Each row was made from one small tree. The marks that hang from a mark follow it in brackets, in the order of their numbers. Every link used is in the known rows. Write each row's tree.
In the rows, zero is written as 128.
Known rows
J640{J941{J542{J571} J607}}: [100 140 124 115 121 107 134 130  67 132 119 133 157 108 159 122 120 110
 151 117 130 130 137 147 107 126 130 143 114 147 152 129 127 119 112 152
 113 115 124 146 140 120 159 135 127 115 133 119 131 151 138  95 118 139
 127 128 121 143 138  99 139 106 140 148 106 125]
J571{J542}: [103 135 136 127 139 125 128 132 100 109 125 133 154 122 132 108 124 124
 133 117 137 124 126 149 126 110 125 137 114 136 139 128 123 153 103 152
 128 107 130 140 130 136 140 139 128 133 156 105 120 139 136 102 111 142
 127 118 113 137 147 128 129 101 140 144 127 145]
J571{J542{J941{J333}} J759}: [101 140 138 119 122 120 129 128 129  95 123 132 158 120 133 120 119 128
 133 106 144 124 125 144 132 103 118 132 117 134 138 127 123 146 100 152
 149 104 135 141 118 123 131 139 120 141 171  80 109 126 137  85 111 138
 126  97 114 134 157 122 140  99 127 142 118 168]
J542{J571 J941}: [101 135 137 121 115 116 116 121 166 114 130 119 153 122 155 117 120 112
 134 129 132 135 138 145 117 123 123 129 133 138 147 136 116 124 124 149
 120 117 127 149 135 122 148 130 117 121 151 145 134 135 140  99 119 131
 135 108 110 138 144 102 124 106 101 145 138 131]
J41{J941{J640}}: [106 128 149 124 127 118 117 119 154 100 127 136 165 125 111 110 125 135
 136 128 128 123 123 138 132 110 122 142 115 141 154 136 115 141 118 148
 134 128 128 140 135 121 136 141 122 141 155 130 140 139 140  88 114 135
 124 129  99 135 134 113 130 107 114 140 167 116]
J647{J941}: [ 99 135 130 118 130 130 120 152  80 104 128 137 154 123  99 106 127 128
 126 130 131 127 138 151 119 124 124 134 106 134 140 132 114 114 114 150
 125 107 121 140 143 123 153 132 121 132 153 127 130 137 135  94 106 143
 133 126 107 138 127 115 124 121 119 143 134 120]
J41{J941}: [104 126 144 121 129 121 115 126 120 103 126 131 157 131 120 112 124 129
 133 129 128 129 129 140 124 115 121 131 114 141 152 136 118 140 115 146
 128 121 127 139 136 125 139 139 120 142 167 124 139 140 133  91 118 137
 125 127 107 136 137 116 139 111 116 145 161 120]
J647{J525 J941{J41 J607}}: [ 95 131 131 123 113 118 116 146  53 104 128 153 136 124 129 110 125 118
 140 107 128 124 134 151 113 133 125 145 103 151 135 118 122 109 111 180
 101 115 118 138 150 124 154 131 115 132 136 120 131 120 130  95 110 143
 134 129 105 142 134 116 109 125 116 146 124 144]
J571{J542 J759}: [101 141 136 124 130 126 137 134 115 104 125 135 152 117 126 107 120 129
 135 110 142 122 123 148 133 104 122 138 110 139 135 127 123 147  93 155
 141  96 130 138 124 129 131 141 129 130 162  89 109 132 134  87 114 143
 126 107 118 134 155 130 140  92 135 138 124 151]
J640{J941{J41 J333 J542}}: [ 92 134 126 123 114 108 137 136  31 108 121 129 161 121 144 129 122 116
 143 106 146 124 136 151 110 122 122 130 118 137 155 122 121 119 111 134
 134 117 131 146 122 108 149 141 125 137 161 104 135 139 140  89 105 136
 128 135 115 144 129  98 135 121 135 160 132 122]
J647{J525 J941{J640}}: [ 98 135 138 123 126 121 118 150 117 105 133 156 157 116 112 102 124 129
 136 116 130 121 130 148 121 119 123 154 105 141 134 122 112 102 119 169
 104 120 122 145 142 124 147 133 120 128 128 124 139 125 138  99 108 144
 136 139 101 144 128 122  99 126 118 143 131 117]
J941{J41}: [ 97 129 132 135 110 123 129 123  89 103 125 128 141 132 132 112 127 117
 134 115 144 123 131 151 123 123 124 123 119 142 149 124 116 140 107 145
 127 110 126 138 132 121 143 138 124 140 164 135 131 128 138  88 106 134
 129 132 106 139 130 110 125 110 110 147 164 132]
J189{J607}: [106 134 138 106 135 116 124 138 170 108 126 131 145 130 133 103 122 109
 135 119 129 133 136 148 117 109 131 133 110 137 148 131 124 128 106 162
 119 104 121 147 138 136 146 132 128 131 151 111 125 143 131  98 119 142
 136 120 110 130 139 120 130 108 140 135 151 115]
J542{J571{J759} J941{J41 J333}}: [ 91 137 139 120  99 109 122 119 149  95 132 119 145 130 152 123 117 116
 132 112 143 127 134 147 120 125 117 123 135 137 146 129 111 123 112 148
 147 114 132 146 123 110 136 134 115 131 168 119 127 118 138  86 114 130
 134  93 105 131 152  94 122 106  98 145 146 142]
J647{J941{J542{J571} J607}}: [ 98 141 124 112 124 116 120 150  38 112 131 135 149 120 102 108 124 119
 134 119 126 128 142 149 115 130 127 148 108 146 138 137 124 107 119 172
 124 111 116 141 146 118 161 129 123 119 137 130 127 138 134  96 114 143
 132 117 116 134 139 105 124 109 129 143 112 132]
J941{J41 J333 J607 J640}: [100 137 139 119 109 104 125 102 111  91 127 150 141 130 132 120 122 120
 136 102 139 112 117 143 127 120 132 143 112 143 151 116 106 145 108 160
 142 131 130 137 135 125 140 139 119 157 152 104 131 123 150  84 105 131
 129 116  87 134 139  99 100 108 135 133 143 155]
J640{J941{J41}}: [ 96 131 131 129 114 121 137 128  87 118 116 130 157 118 157 123 125 119
 144 120 141 125 133 154 114 126 126 126 117 138 154 120 120 126 107 132
 121 111 128 143 134 117 149 140 124 129 152 122 133 141 139  88 105 137
 126 135 108 145 126 105 140 116 118 152 142 116]
J941{J41 J333 J542{J571{J759}}}: [ 86 140 129 126 104 100 133 136  38  92 139 120 140 134 123 117 117 117
 131  94 150 122 136 149 117 124 117 132 127 142 145 129 114 123 109 155
 157 114 129 145 113 102 139 139 127 136 172 105 131 119 136  88 112 135
 134 115 116 129 148  96 116 109 129 154 145 134]
J542{J571 J941{J41 J607}}: [ 99 132 135 123 102 112 116 110 137 112 125 121 140 126 164 122 121 106
 140 118 131 130 136 146 117 132 126 131 132 148 148 130 121 131 118 161
 123 119 124 144 142 119 151 130 114 123 147 146 129 128 137  93 116 129
 131 102 104 134 148  94 124 100  98 144 135 155]
J941{J333 J542{J571} J607}: [ 99 144 125 107 124  93 123 126  50 109 136 136 139 126 138 119 115 108
 135 105 132 127 137 139 110 123 128 143 114 145 147 134 117 127 117 171
 130 124 128 145 133 126 152 133 124 138 151 100 132 135 139  99 125 137
 134 111 119 133 153 100 111 106 158 143 107 147]
J640{J941{J542}}: [ 99 136 124 121 122 115 138 137  62 125 118 130 167 110 145 122 123 117
 146 117 139 129 139 148 112 118 125 133 114 140 153 128 125 119 115 138
 117 112 128 147 130 115 155 139 128 124 146 119 134 149 140  93 111 138
 127 143 122 147 126 107 143 115 134 154 120 114]
J640{J941}: [101 134 131 121 127 121 133 130 109 123 116 134 163 112 156 120 123 119
 143 127 136 129 133 149 113 121 127 130 112 135 153 124 118 123 110 132
 114 110 128 146 135 125 151 138 125 128 148 119 134 148 140  93 111 139
 128 135 112 147 128 110 138 117 129 148 128 109]
J941{J542}: [101 136 123 126 122 114 130 136  57 115 129 129 154 123 117 110 124 114
 137 113 142 129 140 142 119 112 124 133 115 144 149 137 124 130 120 153
 121 113 126 143 127 116 151 137 130 132 154 126 133 141 139  93 116 136
 130 144 126 141 130 114 129 110 133 151 134 130]
J571{J542{J941{J41}}}: [102 130 137 130 121 125 124 124  99 102 121 126 158 126 138 120 125 122
 136 110 141 124 129 149 129 111 122 130 125 138 141 126 130 153 107 150
 132 113 130 140 128 124 140 139 121 135 161 113 119 132 138  96 105 135
 125 114 110 138 145 119 136 102 117 151 130 166]
J941{J41 J333 J542 J640}: [ 93 138 132 130 108 102 133 125  60  88 134 134 156 131 107 119 123 123
 134  93 153 113 127 145 128 110 123 142 123 141 150 125 112 133 119 151
 155 130 132 144 114 101 139 144 127 150 160 111 138 123 150  85 100 130
 129 135 104 134 130  97 104 113 130 153 155 137]

Which tree is each row?
[102 140 135 113 108 112 120 113 172 114 126 128 144 116 159 119 117 110
 140 121 129 133 135 141 120 123 125 134 125 147 145 134 119 125 116 163
 123 111 126 145 139 122 147 128 116 120 146 128 122 131 138  87 125 132
 132  94 112 134 155  99 132  95 106 135 122 153] -> J542{J571{J759} J941{J607}}
[107 136 137 112 115 109 115 105 165 100 122 144 160 123 142 129 123 117
 136 117 136 124 127 134 125 109 128 134 117 138 153 127 114 139 124 153
 125 131 133 143 136 125 146 133 112 154 152 114 131 133 151  88 111 127
 129 113  97 141 137 103 115 113 123 137 126 161] -> J542{J941{J333 J607 J640}}
[ 98 136 136 121  95 111 122 109 146 108 124 123 138 122 161 122 119 110
 142 112 135 128 133 146 122 129 124 130 129 150 146 130 121 127 112 164
 131 112 124 142 136 114 146 131 115 121 151 133 121 123 136  82 119 130
 130  95 107 132 153  95 132  94  96 139 133 159] -> J542{J571{J759} J941{J41 J607}}
[101 132 143 124 125 109 121 127 120 105 132 128 166 124 106 110 122 130
 139 119 128 124 129 140 129 112 120 150 123 147 152 141 119 131 124 157
 141 130 125 143 130 111 139 141 126 127 150 135 142 139 139  92 118 134
 126 129 109 131 140 104 129 102 118 147 159 111] -> J41{J941{J542{J571} J640}}
[106 132 149 111 129 107 113 111 138  94 127 147 158 129 121 119 121 130
 135 122 125 120 120 134 126 114 125 145 109 141 154 131 111 145 117 157
 138 135 130 139 139 128 137 140 116 154 159 105 139 137 142  87 118 134
 125 116  95 133 144 108 122 109 134 135 147 134] -> J41{J941{J333 J607 J640}}
[ 96 131 137 128 102 116 118 118 146 108 129 114 147 128 156 119 122 113
 135 119 136 131 138 149 119 129 122 127 137 141 148 131 118 128 121 148
 127 118 126 146 133 113 147 132 116 121 155 151 133 127 138  94 112 129
 133 109 104 136 142  96 124 104  90 149 151 137] -> J542{J571 J941{J41}}
[ 94 140 132 125 124 112 121 158  80 110 139 147 158 116 107 101 122 125
 140 107 131 123 136 149 117 121 121 162 112 147 134 129 119  93 126 179
 110 122 119 149 137 112 151 133 124 114 123 129 140 125 137 103 112 143
 137 137 111 140 133 114  97 121 121 150 124 114] -> J647{J525 J941{J542{J571} J640}}
[ 91 134 125 128 108 104 131 133  15  90 134 126 145 139 121 121 122 115
 131  95 151 121 136 146 118 118 119 126 121 140 150 127 117 132 115 150
 146 120 131 142 117 107 144 141 126 152 175 106 135 124 138  89 106 133
 131 133 116 136 134 102 117 119 133 159 148 141] -> J941{J41 J333 J542}
[100 131 140 125 104 114 119 109 150  90 124 132 161 130 136 127 125 121
 132 111 145 121 127 142 128 111 122 126 127 135 153 125 112 137 122 141
 138 129 134 144 125 111 140 137 113 152 163 123 135 124 149  85 101 125
 129 121  94 140 131  99 115 116 103 148 152 150] -> J542{J941{J41 J333 J640}}
[ 97 133 136 125 112 117 118 139  82 102 128 158 145 120 120 108 125 124
 143 105 129 117 127 150 121 128 127 156 104 151 136 116 119 108 112 182
 106 123 119 140 149 121 150 133 116 130 126 124 133 119 137  92 105 141
 132 132  96 141 132 115 100 120 115 142 128 141] -> J647{J525 J941{J41 J607 J640}}
[104 148 130 119 115 101 132 117 115 118 130 142 150 109 121 108 118 116
 147 105 133 120 128 140 128 113 132 162 115 157 147 134 121 127 117 178
 132 121 122 144 136 116 149 136 130 116 124 125 126 136 146  86 121 135
 128 121 115 132 148 101 116  87 137 132 116 141] -> J941{J542{J571{J759}} J607 J640}
[103 132 138 120 101 109 117 102 139  95 121 139 154 128 143 132 124 116
 137 109 140 120 126 139 126 114 127 131 122 141 153 123 115 142 121 153
 131 131 132 141 134 117 144 135 111 153 156 118 131 126 149  82 105 125
 127 115  93 139 136  97 116 112 112 142 139 167] -> J542{J941{J41 J333 J607 J640}}
[ 93 141 133 137  99 108 139 124  95 104 133 124 152 119 108 107 122 123
 143  97 148 116 129 151 133 114 123 151 130 153 147 131 118 123 114 161
 151 119 123 144 120  96 140 142 132 115 142 138 130 124 144  82 106 131
 128 129 111 131 138  97 116  92 109 147 156 124] -> J941{J41 J542{J571{J759}} J640}
[ 96 136 122 119 105  98 127 122   4  96 129 137 136 135 130 126 121 108
 137  92 143 120 134 142 116 123 126 132 114 149 150 125 123 138 112 166
 138 124 128 138 128 114 150 137 122 154 163 100 128 127 140  86 112 132
 127 123 114 135 142  98 119 112 145 151 127 168] -> J941{J41 J333 J542 J607}
[ 99 136 137 129 112 125 133 126 116  98 120 127 155 120 134 119 122 126
 138 104 146 122 125 149 136 105 119 132 121 141 138 126 129 148  97 153
 146 101 131 138 121 116 133 141 122 132 167  97 107 125 136  81 108 136
 122 102 114 134 153 120 146  95 112 145 129 170] -> J571{J542{J941{J41}} J759}
[ 94 140 127 114 126 105 134 139  68 117 126 129 164 115 150 125 118 116
 141 115 138 129 138 149 106 124 123 136 118 134 152 127 117 113 116 139
 129 117 131 151 125 116 150 138 127 125 151 104 137 144 140  99 114 140
 132 127 117 142 137  99 129 118 145 153 119 109] -> J640{J941{J333 J542{J571}}}
[109 129 147 117 126 114 115 111 144 104 123 144 159 123 121 114 124 129
 140 126 122 122 121 136 131 113 127 147 110 148 154 134 118 145 116 160
 128 130 126 137 143 127 140 138 119 143 147 123 136 141 141  86 118 134
 123 123  98 134 140 111 129 102 123 134 150 131] -> J41{J941{J607 J640}}
[100 134 131 116 125 117 113 149  76 111 129 157 142 120 129 107 123 119
 139 115 124 127 135 146 111 129 126 148  99 147 134 122 122 106 114 181
  91 115 119 141 152 132 155 129 116 131 131 116 133 128 132  99 116 145
 135 130 108 144 136 123 109 125 129 141 112 140] -> J647{J525 J941{J607}}
[ 96 136 123 127 101 103 129 122  28 114 129 126 133 127 137 115 122 104
 145  99 136 124 137 148 117 131 129 142 122 158 148 131 131 132 113 176
 126 117 119 139 138 112 155 134 127 122 143 135 127 130 135  89 118 133
 128 122 119 132 145  96 126  96 126 149 129 153] -> J941{J41 J542{J571} J607}
[104 131 135 125 120 122 123 117  94 105 119 131 153 124 146 122 126 118
 139 109 136 124 128 147 128 114 126 134 120 143 142 125 132 156 106 159
 128 114 128 137 134 129 144 137 119 136 155 109 117 133 136  94 108 134
 123 109 109 137 149 118 136  98 123 147 121 176] -> J571{J542{J941{J41 J607}}}
[ 96 138 142 129  97 115 127 111 189 102 128 122 152 119 142 116 120 121
 139 112 141 124 130 148 132 119 121 137 135 144 147 131 114 125 116 153
 143 116 127 146 128 105 138 135 118 117 147 142 127 120 143  81 110 128
 131 102 100 132 146  94 122  96  84 140 153 137] -> J542{J571{J759} J941{J41 J640}}
[ 99 139 138 120 109 116 121 121 173 112 129 121 151 119 151 117 118 116
 135 123 136 134 137 144 122 120 120 130 130 139 145 136 116 120 117 152
 130 109 128 148 130 116 142 131 118 118 155 133 126 129 137  89 121 132
 134 101 112 134 149 102 131 100  97 140 136 136] -> J542{J571{J759} J941}
[102 137 136 118 126 116 115 142 110 109 130 163 149 114 119 105 123 124
 142 113 125 121 128 145 119 122 128 158  99 148 135 121 117 105 117 181
  98 122 120 143 151 129 152 131 117 130 121 119 134 127 138  96 112 143
 134 133 100 143 133 120  99 122 125 137 117 134] -> J647{J525 J941{J607 J640}}
[104 129 144 109 129 109 111 119 105  96 127 141 150 134 131 120 120 124
 132 122 124 126 126 135 119 120 123 133 107 141 153 133 115 145 113 154
 130 128 130 137 139 132 140 137 116 157 169 100 136 136 135  90 121 137
 126 113 102 133 147 110 130 113 135 139 142 139] -> J41{J941{J333 J607}}
[104 135 137 129 107 114 129 101 123 106 121 147 143 122 133 114 127 118
 144 110 136 115 119 145 131 119 135 146 112 152 151 120 115 145 109 163
 131 124 123 135 144 123 146 139 122 139 137 131 128 129 148  81 106 131
 125 127  93 137 134 103 112  97 120 133 147 151] -> J941{J41 J607 J640}
[102 139 137 123 122 126 131 128 131 102 120 131 158 116 133 117 121 126
 137 110 143 125 126 146 134 103 120 134 118 139 138 128 127 146 100 154
 139 101 132 140 122 122 134 139 123 132 162  95 108 130 137  84 112 138
 124 102 116 135 153 125 146  96 119 142 121 166] -> J571{J542{J941} J759}
[ 95 135 126 123 124 116 119 163  40 109 134 145 153 120 108 106 124 120
 138 108 133 127 142 148 112 122 119 147 107 145 135 128 125  97 122 175
 100 115 120 145 138 116 155 132 122 126 138 122 137 128 131 100 112 145
 135 143 120 144 128 122 112 130 125 156 119 125] -> J647{J525 J941{J542}}
[103 140 136 116 122 118 127 121 123  98 121 138 153 118 137 122 118 125
 136 105 140 122 124 143 131 105 122 135 113 139 138 126 125 149  99 160
 143 106 134 139 124 127 135 138 119 142 164  77 106 127 137  84 114 138
 124  92 114 134 161 121 139  97 132 138 108 180] -> J571{J542{J941{J333 J607}} J759}
